In the rows, 100 means zero.
Known rows, with every step that occurs
C-N-Y-T-F: [65, 101, 69, 118, 108, 77, 74, 124, 99, 163, 95, 135, 75, 90, 115, 75, 117, 51, 126, 103, 86, 104, 108, 114, 75, 69, 78, 90, 127, 103, 94, 105, 123, 107, 89, 95, 91, 109, 107, 97, 66, 99, 127, 80, 96, 114, 109, 110, 109]
D-X-Q-Y-T: [87, 113, 72, 132, 119, 69, 106, 103, 93, 137, 123, 114, 83, 79, 89, 113, 118, 49, 105, 95, 83, 118, 105, 98, 73, 88, 70, 86, 135, 113, 95, 92, 141, 101, 107, 86, 86, 121, 107, 82, 72, 109, 97, 108, 94, 98, 120, 91, 105]
B-S: [90, 94, 65, 115, 113, 81, 103, 120, 100, 71, 109, 82, 76, 122, 124, 81, 100, 98, 92, 102, 99, 125, 104, 123, 82, 91, 85, 86, 117, 117, 87, 81, 132, 87, 101, 88, 116, 107, 104, 90, 66, 96, 129, 82, 110, 91, 94, 102, 107]
Y-T: [84, 99, 70, 109, 115, 82, 99, 119, 96, 105, 108, 111, 78, 110, 124, 99, 115, 71, 96, 110, 97, 110, 107, 104, 79, 97, 80, 93, 147, 128, 101, 103, 128, 97, 95, 94, 93, 115, 116, 93, 71, 96, 123, 81, 94, 99, 108, 100, 107]
C-N-Y-T: [68, 103, 71, 111, 109, 78, 73, 118, 102, 156, 109, 131, 71, 91, 112, 72, 124, 53, 125, 101, 87, 110, 103, 103, 73, 71, 88, 88, 125, 106, 99, 101, 119, 104, 85, 91, 95, 118, 102, 96, 58, 101, 127, 82, 94, 109, 106, 116, 104]
Z-Y-X-Q: [74, 106, 77, 124, 109, 76, 100, 96, 91, 137, 100, 110, 79, 97, 80, 94, 118, 45, 104, 85, 98, 118, 97, 103, 82, 97, 80, 87, 136, 113, 83, 79, 136, 96, 106, 82, 105, 115, 111, 81, 53, 103, 97, 90, 96, 111, 108, 124, 105]
Z-Y-T-F: [75, 97, 63, 121, 104, 82, 100, 120, 90, 126, 88, 113, 82, 116, 105, 89, 108, 60, 89, 100, 95, 109, 103, 116, 81, 107, 73, 95, 153, 127, 96, 98, 138, 103, 100, 96, 94, 96, 121, 90, 77, 96, 112, 83, 92, 116, 108, 110, 104]
X-N-Y-T-F: [76, 99, 79, 116, 107, 72, 83, 107, 96, 163, 95, 132, 82, 86, 121, 78, 116, 49, 122, 102, 86, 100, 112, 128, 72, 79, 71, 82, 143, 114, 74, 109, 130, 105, 108, 93, 97, 111, 102, 88, 56, 102, 113, 74, 92, 111, 97, 114, 115]
Q-Y: [88, 98, 75, 125, 110, 75, 95, 107, 92, 113, 96, 105, 89, 90, 112, 114, 103, 70, 100, 105, 88, 118, 103, 108, 80, 88, 74, 83, 104, 120, 98, 96, 127, 96, 100, 91, 110, 107, 124, 90, 67, 101, 121, 94, 106, 100, 104, 119, 110]
Z-X: [74, 100, 68, 115, 114, 81, 102, 106, 90, 113, 95, 102, 75, 98, 109, 88, 104, 74, 87, 91, 104, 118, 88, 128, 86, 110, 83, 86, 145, 134, 103, 85, 116, 94, 92, 87, 107, 101, 122, 95, 74, 101, 116, 83, 108, 107, 114, 117, 103]
H-S-B: [74, 90, 57, 110, 110, 86, 103, 126, 96, 56, 117, 83, 72, 123, 99, 44, 106, 107, 88, 112, 90, 125, 95, 131, 89, 93, 83, 88, 110, 127, 89, 79, 138, 83, 87, 93, 132, 121, 121, 96, 53, 94, 123, 53, 104, 91, 88, 119, 107]
N-Y: [85, 97, 75, 124, 108, 75, 81, 107, 99, 130, 102, 116, 80, 90, 115, 76, 111, 66, 119, 106, 88, 107, 110, 119, 81, 88, 83, 83, 109, 114, 88, 98, 126, 96, 91, 88, 107, 112, 110, 96, 77, 101, 119, 79, 105, 102, 96, 121, 109]
H-S: [82, 92, 62, 119, 108, 84, 95, 119, 95, 74, 111, 101, 79, 114, 117, 52, 111, 102, 103, 111, 91, 113, 88, 124, 88, 100, 84, 84, 114, 124, 88, 91, 131, 89, 88, 98, 116, 114, 119, 99, 57, 92, 122, 57, 106, 94, 94, 112, 108]
S-B: [79, 93, 66, 106, 114, 83, 107, 124, 96, 76, 106, 85, 76, 112, 103, 88, 102, 86, 82, 105, 98, 129, 106, 121, 85, 92, 79, 91, 117, 127, 96, 75, 132, 85, 94, 88, 120, 118, 122, 93, 74, 99, 126, 77, 107, 94, 96, 118, 109]
Q-X-Z: [86, 102, 78, 128, 117, 75, 115, 97, 92, 131, 110, 107, 80, 65, 97, 99, 116, 70, 110, 95, 90, 110, 96, 117, 74, 88, 57, 81, 115, 136, 86, 83, 124, 97, 99, 88, 109, 116, 121, 85, 54, 99, 112, 94, 104, 92, 116, 104, 105]
H-Z-X: [71, 101, 59, 116, 107, 83, 87, 110, 95, 90, 105, 94, 79, 92, 108, 66, 119, 83, 96, 88, 97, 117, 82, 136, 94, 106, 83, 86, 141, 138, 98, 93, 124, 92, 85, 85, 114, 104, 118, 94, 57, 103, 122, 58, 97, 108, 111, 129, 92]
W-T: [95, 94, 62, 110, 98, 76, 97, 120, 89, 91, 100, 112, 97, 106, 123, 105, 95, 76, 108, 105, 96, 106, 93, 116, 90, 100, 73, 92, 134, 127, 86, 84, 127, 92, 96, 100, 87, 93, 116, 99, 79, 92, 136, 86, 123, 96, 111, 117, 117]
D-X-Z: [92, 103, 66, 131, 116, 73, 110, 97, 91, 133, 121, 116, 87, 74, 95, 72, 123, 74, 115, 91, 87, 116, 94, 122, 79, 94, 67, 85, 115, 124, 93, 86, 126, 97, 96, 84, 91, 113, 110, 92, 95, 106, 112, 92, 106, 96, 120, 78, 99]
T-F: [85, 92, 68, 127, 109, 79, 98, 119, 91, 108, 79, 109, 87, 102, 125, 105, 100, 79, 99, 105, 95, 105, 104, 126, 86, 95, 67, 89, 123, 120, 88, 95, 130, 96, 102, 100, 96, 96, 125, 99, 89, 94, 124, 79, 111, 103, 107, 103, 116]
D-X-N-Y-T: [83, 109, 76, 118, 114, 68, 95, 101, 96, 158, 124, 130, 78, 75, 106, 59, 125, 44, 129, 95, 87, 112, 99, 119, 72, 85, 83, 83, 141, 118, 85, 101, 126, 100, 103, 83, 93, 122, 93, 87, 76, 107, 108, 92, 87, 107, 106, 98, 104]
D-X-N-Y-T-F: [81, 107, 74, 125, 111, 68, 96, 105, 93, 167, 109, 134, 82, 73, 109, 61, 120, 42, 128, 97, 85, 106, 104, 128, 73, 83, 74, 85, 141, 116, 81, 105, 131, 103, 107, 88, 87, 113, 98, 89, 85, 105, 107, 88, 90, 112, 108, 92, 109]
X-N-Y: [80, 99, 82, 116, 105, 70, 82, 99, 99, 148, 103, 121, 82, 82, 118, 76, 116, 58, 127, 95, 89, 108, 101, 126, 76, 83, 81, 76, 120, 111, 75, 95, 124, 98, 103, 87, 109, 115, 100, 90, 57, 105, 116, 77, 102, 102, 89, 129, 114]
N-Y-D-R: [81, 104, 75, 125, 106, 73, 77, 87, 96, 139, 109, 118, 83, 58, 109, 54, 131, 47, 129, 110, 71, 108, 115, 122, 71, 68, 86, 78, 115, 103, 93, 109, 125, 95, 93, 91, 116, 126, 96, 94, 81, 106, 131, 68, 85, 103, 99, 104, 93]
H-Z-X-Q-Y: [69, 107, 63, 128, 106, 76, 82, 100, 94, 114, 108, 94, 83, 79, 90, 95, 120, 70, 94, 81, 87, 119, 89, 126, 89, 96, 72, 80, 136, 127, 91, 89, 137, 98, 95, 84, 115, 109, 115, 84, 34, 110, 104, 70, 98, 105, 114, 135, 95]
W-T-Y-D: [93, 92, 70, 109, 98, 78, 99, 109, 92, 87, 95, 130, 103, 86, 119, 108, 109, 62, 113, 109, 93, 104, 95, 122, 83, 90, 59, 92, 131, 119, 77, 96, 113, 88, 109, 104, 84, 89, 121, 101, 77, 100, 139, 88, 110, 98, 99, 119, 116]
D-X-N: [90, 106, 74, 119, 112, 70, 108, 102, 96, 126, 117, 115, 85, 79, 111, 77, 118, 63, 119, 88, 95, 120, 84, 122, 80, 97, 80, 83, 131, 121, 87, 86, 124, 92, 106, 86, 94, 113, 102, 90, 83, 106, 115, 91, 101, 100, 106, 99, 109]
X-Q-Y-D: [84, 106, 78, 128, 113, 71, 93, 97, 93, 126, 104, 111, 82, 71, 93, 128, 118, 53, 97, 99, 76, 118, 111, 102, 73, 78, 66, 77, 119, 98, 87, 96, 133, 97, 108, 90, 102, 121, 109, 83, 42, 112, 109, 90, 99, 95, 101, 114, 106]
C-N: [74, 99, 67, 111, 109, 80, 88, 120, 100, 121, 101, 115, 77, 97, 117, 90, 116, 74, 115, 94, 96, 119, 87, 107, 82, 84, 84, 87, 115, 111, 99, 84, 116, 96, 88, 94, 97, 109, 112, 100, 66, 99, 135, 84, 109, 102, 107, 117, 109]

Rows
[68, 104, 78, 115, 109, 72, 88, 94, 94, 158, 98, 118, 74, 79, 105, 67, 112, 54, 110, 84, 97, 114, 90, 138, 79, 96, 85, 76, 143, 126, 85, 89, 116, 100, 98, 82, 114, 106, 105, 88, 53, 108, 108, 81, 102, 114, 103, 133, 107]
Z-X-N-Y
[83, 95, 65, 125, 103, 78, 100, 97, 91, 143, 104, 109, 87, 93, 88, 77, 120, 76, 104, 87, 88, 116, 93, 122, 80, 102, 66, 84, 119, 126, 89, 80, 132, 101, 96, 87, 105, 105, 117, 87, 66, 105, 108, 84, 106, 103, 109, 113, 97]
X-Z-Y
[69, 110, 73, 124, 118, 75, 101, 99, 90, 145, 103, 107, 75, 88, 91, 119, 109, 51, 82, 89, 92, 118, 101, 112, 75, 98, 72, 83, 159, 126, 101, 88, 132, 105, 104, 87, 99, 111, 116, 82, 44, 108, 95, 98, 97, 107, 122, 116, 105]
Z-X-Q-Y-T
[78, 101, 83, 128, 114, 74, 86, 87, 90, 171, 103, 131, 80, 70, 91, 59, 127, 51, 135, 99, 85, 108, 116, 117, 75, 67, 72, 81, 105, 112, 81, 100, 121, 101, 96, 78, 113, 125, 107, 87, 58, 105, 108, 79, 99, 109, 106, 107, 104]
N-Y-X-Z
[70, 104, 69, 112, 99, 78, 84, 101, 94, 118, 106, 105, 86, 89, 93, 51, 134, 57, 117, 82, 94, 119, 85, 121, 89, 93, 84, 85, 133, 126, 79, 95, 130, 92, 100, 80, 120, 114, 107, 81, 35, 104, 115, 59, 83, 115, 98, 140, 93]
H-Z-Y-X-N
[95, 101, 71, 120, 102, 72, 105, 100, 92, 102, 110, 135, 101, 72, 99, 113, 116, 48, 119, 98, 88, 107, 92, 119, 81, 90, 58, 91, 140, 108, 72, 87, 122, 90, 114, 100, 73, 94, 110, 94, 83, 106, 121, 101, 108, 96, 107, 105, 116]
W-T-Y-D-X-Q
[82, 102, 81, 130, 117, 73, 99, 88, 84, 153, 99, 120, 90, 67, 87, 94, 120, 56, 113, 98, 84, 119, 112, 104, 74, 70, 62, 81, 100, 118, 90, 98, 124, 101, 104, 81, 116, 120, 121, 81, 48, 104, 109, 94, 99, 106, 115, 106, 105]
Q-Y-X-Z
[89, 109, 77, 123, 113, 68, 102, 95, 90, 138, 111, 121, 86, 55, 94, 84, 122, 44, 113, 96, 75, 125, 97, 111, 71, 76, 74, 77, 116, 107, 91, 104, 119, 94, 108, 84, 105, 120, 103, 83, 61, 114, 120, 95, 89, 105, 102, 104, 98]
Q-Y-D-X-N
[80, 110, 57, 125, 102, 76, 87, 102, 97, 109, 123, 105, 80, 75, 75, 60, 139, 57, 108, 82, 77, 120, 86, 120, 86, 96, 78, 85, 138, 110, 87, 94, 140, 92, 96, 83, 101, 117, 99, 85, 55, 113, 111, 66, 82, 107, 104, 117, 80]
H-Z-Y-D-X-Q
[78, 106, 88, 119, 114, 71, 98, 93, 88, 146, 95, 118, 88, 73, 102, 100, 115, 45, 116, 96, 91, 122, 104, 105, 75, 73, 74, 79, 113, 116, 83, 98, 120, 97, 114, 83, 119, 119, 114, 80, 40, 104, 113, 92, 93, 109, 103, 125, 113]
Q-Y-X-N
[77, 104, 87, 109, 115, 74, 101, 96, 92, 134, 100, 118, 82, 82, 111, 87, 122, 53, 118, 94, 101, 116, 98, 111, 79, 81, 80, 83, 130, 119, 78, 94, 116, 92, 110, 84, 110, 121, 108, 84, 50, 100, 116, 80, 96, 107, 100, 117, 115]
Y-X-N
[77, 98, 95, 113, 112, 78, 104, 92, 96, 126, 93, 132, 93, 81, 114, 99, 126, 51, 122, 97, 106, 113, 95, 121, 78, 83, 68, 86, 123, 121, 69, 94, 108, 90, 121, 91, 105, 106, 122, 89, 62, 103, 114, 90, 93, 107, 93, 123, 124]
T-Y-X-N
[91, 104, 67, 124, 116, 74, 107, 94, 89, 132, 120, 124, 80, 59, 91, 64, 134, 62, 113, 96, 77, 119, 99, 119, 74, 82, 67, 82, 122, 111, 95, 100, 118, 95, 97, 85, 94, 122, 103, 90, 81, 111, 121, 85, 95, 98, 114, 74, 89]
Y-D-X-Z
[78, 102, 84, 123, 114, 75, 84, 98, 92, 144, 100, 124, 77, 81, 104, 69, 119, 48, 126, 106, 92, 109, 113, 112, 80, 73, 84, 84, 112, 111, 85, 103, 121, 95, 95, 81, 114, 122, 109, 91, 67, 100, 115, 82, 97, 111, 100, 119, 108]
N-Y-X
[71, 108, 74, 129, 115, 73, 99, 94, 90, 138, 98, 103, 78, 83, 88, 121, 105, 58, 84, 84, 93, 121, 96, 120, 80, 100, 71, 79, 138, 120, 96, 79, 131, 102, 103, 86, 107, 107, 118, 84, 48, 109, 97, 99, 108, 105, 117, 124, 107]
Z-X-Q-Y
[87, 106, 77, 124, 110, 67, 94, 97, 97, 152, 117, 125, 83, 70, 105, 61, 120, 51, 132, 90, 87, 114, 94, 125, 77, 88, 83, 79, 122, 113, 82, 93, 124, 96, 102, 82, 97, 117, 96, 90, 84, 109, 111, 89, 98, 105, 102, 107, 107]
D-X-N-Y
[85, 103, 78, 131, 111, 71, 93, 101, 95, 124, 103, 105, 86, 85, 99, 136, 107, 63, 99, 95, 84, 116, 107, 104, 77, 88, 66, 80, 113, 109, 86, 85, 141, 99, 108, 91, 101, 115, 115, 84, 51, 106, 103, 97, 108, 94, 106, 119, 115]
X-Q-Y
[87, 106, 73, 128, 112, 72, 89, 99, 94, 139, 114, 128, 75, 63, 97, 56, 126, 46, 124, 104, 76, 113, 106, 118, 75, 78, 83, 81, 116, 101, 91, 108, 118, 93, 92, 83, 100, 123, 99, 95, 86, 110, 122, 83, 91, 107, 99, 100, 94]
N-Y-D-X
[90, 110, 73, 139, 116, 68, 105, 97, 93, 130, 118, 110, 87, 73, 88, 114, 113, 55, 107, 90, 84, 121, 99, 106, 78, 91, 71, 82, 116, 110, 91, 83, 139, 97, 106, 86, 90, 117, 109, 85, 79, 110, 101, 108, 104, 96, 117, 98, 108]
D-X-Q-Y
[71, 111, 71, 125, 112, 70, 78, 102, 101, 168, 121, 136, 68, 57, 86, 66, 134, 36, 136, 89, 74, 116, 98, 109, 71, 64, 82, 80, 118, 81, 90, 93, 120, 100, 91, 85, 89, 127, 87, 93, 60, 115, 119, 90, 93, 106, 105, 106, 98]
C-N-Y-D-X-Q
[85, 105, 63, 122, 107, 77, 106, 104, 90, 121, 111, 114, 76, 83, 83, 60, 123, 51, 102, 92, 85, 123, 86, 114, 80, 103, 84, 87, 134, 114, 99, 93, 123, 92, 96, 84, 99, 110, 107, 90, 86, 109, 118, 90, 89, 111, 104, 104, 87]
Z-Y-D-X
[83, 106, 77, 125, 115, 73, 95, 105, 95, 130, 109, 110, 83, 91, 102, 138, 113, 56, 97, 101, 83, 114, 114, 96, 72, 86, 67, 84, 136, 114, 91, 94, 142, 104, 107, 92, 94, 120, 113, 81, 45, 105, 100, 96, 97, 96, 110, 110, 111]
X-Q-Y-T
[83, 104, 82, 125, 116, 75, 99, 100, 86, 128, 94, 114, 85, 81, 100, 104, 111, 52, 108, 104, 91, 121, 108, 99, 79, 77, 76, 84, 105, 117, 94, 100, 121, 95, 103, 83, 117, 117, 123, 85, 57, 100, 117, 95, 97, 109, 109, 116, 109]
Q-Y-X
[88, 103, 62, 133, 108, 74, 110, 95, 90, 147, 118, 114, 86, 81, 78, 62, 123, 66, 112, 82, 86, 121, 87, 121, 80, 104, 70, 86, 121, 124, 95, 79, 131, 100, 97, 82, 95, 107, 110, 88, 93, 108, 105, 96, 101, 105, 120, 90, 92]
D-X-Z-Y
[65, 107, 72, 131, 117, 74, 100, 104, 87, 151, 89, 112, 78, 87, 93, 121, 104, 49, 81, 90, 92, 113, 107, 120, 76, 96, 63, 85, 160, 123, 96, 93, 137, 108, 108, 91, 97, 102, 121, 82, 50, 106, 95, 96, 100, 113, 124, 110, 108]
Z-X-Q-Y-T-F
[81, 105, 74, 128, 111, 75, 116, 92, 88, 144, 109, 110, 76, 58, 74, 79, 125, 50, 104, 90, 82, 114, 93, 116, 70, 88, 60, 81, 124, 128, 86, 87, 121, 98, 100, 84, 114, 116, 114, 80, 44, 106, 110, 89, 91, 103, 111, 110, 90]
Q-X-Z-Y-D
[67, 114, 73, 130, 113, 71, 96, 79, 88, 146, 104, 103, 81, 55, 84, 100, 123, 41, 95, 88, 78, 120, 102, 121, 71, 85, 75, 75, 145, 114, 101, 89, 129, 100, 105, 89, 115, 118, 107, 81, 53, 113, 106, 86, 91, 105, 120, 108, 94]
Z-X-Q-Y-D-R
